Each row comes from the steps of one path. Every step used is in the known rows, and no mark comes twice. Write the path behind each row, first mark first.
Known rows:
filumu > lozep: [  9 -18 -11  -7  14   6   5  -3   3 -13  -5   8 -26   5   1  -5 -11   7
  19  11  -3 -15   0 -21  21  19 -19 -14   2 -11  -6  -8  -6  12  27 -22
  -2  -3   0  -8   1  10   8   6 -39   5]
vibopa > robivar > toza > bebor > lozep > lelad > maguro: [ 23 -16  -8 -26  27  -6  30  -6  11   3   1  39  44  17  42 -10 -13   8
 -59  37  12 -18 -23 -37  18 -37 -24   6  10 -23  -6  26 -23 -29 -38 -24
  -6 -25  32   5  37   1  29 -11   4  -6]
lelad > maguro > nodo: [  4  23  11  -8   5  -2  -6   4  -2   1  -6 -25  -7  22  -4  -6   6  -6
   0  37  -7  22  21  35  35 -36  16  -1   5  20 -27   7  20  -3 -34  23
  13  19 -14 -14   8  -2 -18 -13  26  -4]
filumu > lozep > vibopa > robivar > toza: [ 23 -22 -16 -20  19   5  16  -8  11 -17  -2  27   4   6  16 -19 -24   8
 -29  47   5 -26 -14 -51  28  -3 -34  -2   2 -16  -1  -2 -13 -10  16 -45
 -13 -17  14   5  35   9  34  25 -48   0]
nodo > maguro: [ 13  10   3 -15  -4  -6   3   0 -12   3   1 -11 -10  18  -3  -2   9   0
 -10   4  -8   4 -11  18  10   3  11  -1   7   9  -4  -2  10   1 -19  16
  17  16  -9   0  25   0  -2  10  10  -2]
bebor > lozep: [ 27 -15  -1 -14  -1   2  -1   3   9  -5  -4  14  15   0   1  -2  -9   4
  -5  -6  10 -21 -34 -21   9 -13 -15  -3 -18 -10   3   4  -4   4 -15 -14
  -7 -20   3 -17  15  -1   2   1  -5   5]
vibopa > robivar > toza > bebor > lozep: [ 27 -20  -6 -28  20  -5  32  -4  10  -3   6  37  44   9  27  -8 -16  12
 -69  33  13 -21 -31 -45   6 -28 -25  12  14 -29   1  20 -31 -29 -31 -32
   0 -33  39   9  47   3  37  -5  -4  -2]
nodo > maguro > filumu > lozep > bebor > vibopa > robivar > toza: [ 30  -6   4 -46   8  -6  13   2  -5   2   0   4 -10  38   3  -9  -5  14
 -42  57   1 -16 -12  -9  24 -18 -13  -5   5   5 -14  -8  -5   3 -41   4
  10   7  10  -7  56   4  16  22  -6  -2]
filumu > lozep > toza > robivar: [ 26 -30 -22  -8   1   8   6  -4  11 -17  -2  21 -10  -9   0   0 -24   7
  -8  33  16 -24 -20 -43  31  16 -29  -7  10 -22 -10  -6 -20  -6  27 -35
   3 -13  13   8  46   8  28  14 -45   5]
lozep > bebor: [ 11  -6  -1  -6   1   1  -2 -10   5  -7   6 -11  23 -11   5   1 -13  -5
 -28   5   5 -14 -11 -18  11  -9  -8  11   2   2  -7   1  -8 -14   6 -13
  -8  -3  11  -7  41  -3  21  17  -2  -1]
toza > robivar: [ 11  -6  -3   2 -30  -2  -6   0   6   4   2  16  18  -1   8  -3  -8  -2
 -32  17  12  -1 -14 -19   1  -5 -10   6   7 -15  -5  -4 -13  -9  -2 -11
   4  -7  13  23  28  -8  13  -2  -1   3]
robivar > toza > bebor: [  4 -26  -2 -22  -3  -3  23 -10   6  -2  17  24  40  16  27 -13 -16  11
 -57  13   1 -20  -4 -21   2 -13  -8   3  18 -34 -14  16 -43 -18 -11 -21
   9  -8  46  -9  29   1  34 -15   7   7]
filumu > lozep > lelad > maguro > nodo: [  8  -9 -16  -4  23   7  -1  -6   6  -3 -14   6 -27  20  29  -6  -6  -3
  37  21  -5  -8  14   1  37  -3 -13 -28  -6   0 -21   2  10  10   7  -2
 -13  13 -16 -21 -12  10 -12  -1 -22  -4]
vibopa > robivar > toza: [ 14 -10  -6 -21  22  -4  27   1   3  -1   4  33  21   7  19  -8  -8   8
 -46  36  11  -7 -16 -29   0 -17 -15  15  15 -18   9  14 -17 -25 -25 -23
   7 -24  26  22  28   2  27  -2  -6  -8]
robivar > toza > bebor > lozep > lelad > maguro: [ 14 -29  -5 -26   4  -3  19 -10  14   2  10  34  47  25  43 -16 -17  10
 -49  14   4 -28 -13 -24  19 -29 -15  -5   6 -33 -20  23 -37 -17 -26 -17
   0 -10  39 -21  27  -2  27 -19  12   4]
lelad > lozep > toza > bebor: [ 17  -8 -11 -19 -12  -6   9  -4  25  10  11  11   6   1  -5   7 -29  17
 -29  48  21 -31 -26 -34 -22   8 -11   2  20 -14  -4  17 -17 -15   9 -14
  -6   4  24  -1  53  -3  24  12 -21  12]
vibopa > robivar > toza > bebor: [ 18 -15  -6 -24  20  -6  32  -5   6  -1   8  32  39   8  25  -8 -12  10
 -67  35  10 -14 -20 -38   2 -24 -19  13  20 -25   1  19 -29 -30 -25 -28
   2 -25  39  14  42   4  37  -6  -3  -3]
lozep > toza > bebor: [ 21 -18 -14  -8  -5   1  14  -8  12  -9   8   7  35 -17   2   9 -18   6
 -46  18  16 -22 -25 -30  16 -10 -14   1  13 -15 -15  13 -29 -25   2 -20
  -4  -9  29  -6  63   6  32   4  -3   5]
maguro > filumu > lozep: [  5 -11   4 -27   5   1   0   8   2   2  -7   5 -34  27  -9  -6  -5  19
  13  46   2  -9  22  -3   8  -5  -9 -21 -10  12 -16 -19 -14  30 -14   7
   0   9  -1 -15   2   8  -5   8 -22  -2]
robivar > toza: [ -1 -19  -2 -19   1   0  15  -3   2   0  12  26  15  14  17 -13  -9   7
 -27  15   2 -10   1  -9   0  -4  -2   7  10 -24  -2   9 -25 -12 -12 -13
  17  -7  26   2   9  -3  22  -9   3   0]
robivar > toza > bebor > lozep > lelad > maguro > filumu: [ 14 -28  -1 -33   2  -4  18  -7  13   6   9  33  42  33  40 -16 -16  15
 -48  27   5 -27  -5 -19  18 -35 -14  -9   1 -26 -24  19 -40 -10 -37 -10
   0  -6  39 -24  26  -1  23 -19  15   3]
maguro > filumu > lozep > vibopa > robivar > toza > bebor: [ 17 -18   0 -40   7  -1  13   1   9  -2  -1  21   1  31   8 -17 -18  22
 -38  72   7 -23  10 -31  15 -23 -23 -14  -6   1 -18 -11 -30  10 -22 -14
 -10  -2  20 -11  36   9  21  17 -25  -1]
lozep > bebor > toza: [ 26 -16  -3 -12  -1   3   3  -8   9  -4   8  -2  29 -14  11   2 -14  -2
 -43  16  15 -18 -42 -30  21  -8 -16  10  10  -5  -8   7 -15 -26  -4 -15
  -3 -14  29  -8  58  -1  26  18  -3   5]

Write each row's path:
[ 23  -9  -4 -21 -21  -5   0  -4  26  14  12   9   8   4   4   1 -28  11
 -38  51  24 -28 -42 -40 -18   7 -16  10  21 -12  -1  11 -12 -18   4 -14
  -3  -1  28   5  59 -10  24  21 -21  12] -> lelad > lozep > bebor > toza > robivar
[ 23 -15  -4 -34  25  -6  28  -3  11   7   0  39  39  25  38 -11 -12  13
 -58  50  13 -17 -16 -33  16 -43 -22   1   7 -16 -10  21 -26 -22 -49 -16
  -6 -21  32   2  38   2  25  -9   5  -8] -> vibopa > robivar > toza > bebor > lozep > lelad > maguro > filumu
[ 33 -17 -16 -12   3   0  18  -8  15  -9   4  15  49 -16   9  11 -21   6
 -73  35  23 -29 -42 -49  22 -27 -30   5  12 -21  -9  17 -21 -36  -9 -30
 -16 -24  37  -2  77   5  42   9  -5   8] -> lozep > toza > bebor > vibopa > robivar
[ 35 -17  -5 -20  -3  -4  14 -10  17  -7   4  15  63   0  21  -8 -22   8
 -74  14  10 -34 -42 -52  15 -36 -29  -1  -6 -18 -11  14 -28 -18 -14 -32
 -27 -24  32 -19  60   3  32   8  -5   9] -> toza > bebor > lozep > vibopa > robivar
[ 25 -21 -12 -25  23  -4  31  -6  11   1   3  42  46  10  41  -7 -14   8
 -60  29  14 -23 -29 -43   5 -29 -26   5   8 -28   1  24 -28 -29 -32 -28
  -9 -29  36   6  38   4  32  -6  -2  -5] -> vibopa > robivar > toza > bebor > lozep > lelad
[ 22  -9  -3 -11   6  -6  17 -10  12  -1   1  10  57   4  23   3 -12   6
 -83  20   7 -24 -34 -46  12 -38 -32   1   9 -22 -10  17 -16 -24 -16 -25
 -28 -24  38  -9  48   3  30  -1   3  13] -> toza > bebor > vibopa > robivar
[ 25  -8 -13 -23  -5  -6  14  -3  28  10   8  18  17   2   0   9 -31  17
 -50  62  27 -36 -39 -49 -18  -6 -24   6  20 -18   0  21 -12 -24  -1 -22
 -14  -8  31   5  65  -3  32  16 -23  12] -> lelad > lozep > toza > bebor > vibopa > robivar
[ 10 -27  -2 -23  -2  -4  21 -11  10  -1  15  28  51  18  30 -11 -17  11
 -75  21   4 -27 -16 -33   7 -26 -20   4  13 -39 -12  18 -36 -23 -17 -26
  -2 -17  51 -11  35  -1  39 -11   8  12] -> robivar > toza > bebor > vibopa
[ 18 -33  -3 -28  -3  -3  22  -8  11  -4  15  31  47  16  27 -14 -20  14
 -59  10   5 -31 -21 -32   6 -20 -15   1   9 -38 -12  17 -45 -16 -18 -27
   5 -18  47 -18  35   0  35 -15   5   9] -> robivar > toza > bebor > lozep
[ 26 -20  -2 -14  -6  -4  11  -8  12  -5   4   8  46   3  14  -1 -16   9
 -47  -8   5 -29 -32 -33  11 -22 -19  -8  -3 -20 -15  12 -29  -6  -9 -20
 -16 -17  29 -28  39   3  19  -7   2  13] -> toza > bebor > lozep
[ -2  14  -7   4  12   2  -8  -5   4  14 -13  -1   0  22  40   0   8 -14
  27  15  -4  11  21  31  22 -31   9 -20 -12  15 -22  14  22  -3 -28  28
 -15  23 -23 -19 -19   0 -29 -12  24 -12] -> lozep > lelad > maguro > nodo
[ 14   1   5 -30  21  -4   7   2  10   4 -10   5  -2  33   4  -8  -9  15
 -28  74   7  -7  10 -13  55 -43 -21 -10   5  12 -33   3  -1   0 -37   3
  -3   4   9 -10  35   2   8  -2  -3  -2] -> lelad > maguro > filumu > lozep > toza > bebor > vibopa > robivar
[ 23 -21 -10 -10  -3  -2   9 -11  15   1   0  16  48   5  35   0 -13   4
 -34 -13   6 -31 -30 -29   9 -25 -21 -17 -10 -20 -16  16 -25  -7 -11 -14
 -27 -12  23 -32  27   4  11  -9   6   8] -> toza > bebor > lozep > lelad
[ 20  -9  -4 -17   9   2  -7   2  13  10 -14  22   9  22  29  -7  -4   2
  16  11   9 -18 -14  -4  24 -34 -14 -21 -30   5 -12   9   6  10 -38  10
 -19  -3 -11 -27  -3  -3 -16  -6   9  -6] -> bebor > lozep > lelad > maguro > filumu
[ 35  -4  -1 -41   6  -6  14   2  -4   1  -3   1  -8  32  -2  -2  -4  16
 -43  56   4 -16 -19 -12  26 -18 -15 -12   5   7 -17  -6  -7   3 -38   5
   4   7   9  -9  63   8  14  20  -8   1] -> nodo > maguro > filumu > lozep > toza > bebor > vibopa > robivar
[  9   0  -1 -18 -10  -6  -2  -5  21  12   9  -2  -2   6  -3   2 -25  10
 -16  38  13 -25 -16 -25 -25   9  -7   9  13  -2   0   9  -2  -7  13  -8
  -8   9  12  -2  37  -9  16  21 -21   7] -> lelad > lozep > bebor
[ 27 -30 -13 -15  14   9   7  -8   9 -17   1   6  -6  -5   8  -4 -21   6
 -12  21   8 -27 -30 -43  36  13 -30  -7   9 -13 -11  -4 -17  -7  24 -33
  -5 -14  20 -13  42   9  26  19 -41   8] -> filumu > lozep > bebor > toza
[ 28 -29 -14 -22  23   6  13 -11  12 -18  -1  17  10   3  17  -7 -26   6
 -38  36   8 -35 -25 -56  33  -6 -42   1   6 -24  -7   1 -13 -13  16 -45
 -14 -23  25  -7  46   6  39  21 -41   7] -> filumu > lozep > bebor > vibopa > robivar > toza
[ 16 -20  -3 -30   3   1   7   4   6  -3  -4   9 -17  19  -8  -2 -15  22
  -8  55  10 -20  10 -18  16  -9 -16 -21  -4   5 -23 -13 -28  17 -13  -3
  -2   4  13 -18  33  12  10  10 -23   1] -> maguro > filumu > lozep > toza > bebor
[ 22  -8  -7 -21   5  -2  20 -10  13  -5   6  27  55   2  27 -20 -22   3
 -83  51  11 -21 -22 -48  12 -35 -25  14   3 -11   1  12 -19 -34 -16 -36
 -19 -20  28  13  57   0  43  24 -12  -2] -> lozep > vibopa > robivar > toza > bebor
[ 25 -25 -16 -21  18   4  19 -11  13 -17   0  26  16   6  21 -19 -27  10
 -44  46   5 -31 -17 -56  29  -7 -37  -4   6 -20  -7   1 -22 -12  16 -48
 -17 -18  23  -1  44  10  40  23 -46   3] -> filumu > lozep > vibopa > robivar > toza > bebor
[ 19  -6  -3 -29  -1  -6   8  -6  26  12  10  14  17  12   9  -1 -31  12
 -53  60  20 -36 -33 -47 -20 -10 -25  16  15 -17   4  16  -3 -22  -3 -23
 -15  -8  29   4  54 -11  33  23 -20  11] -> lelad > lozep > bebor > vibopa > robivar > toza
[ 15  -1  -1 -19  -9  -5  -3  -6  25  12   7   1   8   8   1   2 -28   9
 -34  45  16 -32 -28 -36 -20  -4 -20   9   9  -8   2  11   5 -12   7 -14
 -20   0  18  -3  43 -11  21  25 -19  13] -> lelad > lozep > bebor > vibopa
[ 19  -7  -1  -9   2   2  -4 -11  10  -6   2  -6  38  -8  11   3 -16  -6
 -55  16  10 -24 -28 -35  18 -27 -26  12  -4  -6  -5   5   3 -21  -2 -20
 -23 -16  20 -11  50  -6  28  22  -1   8] -> lozep > bebor > vibopa
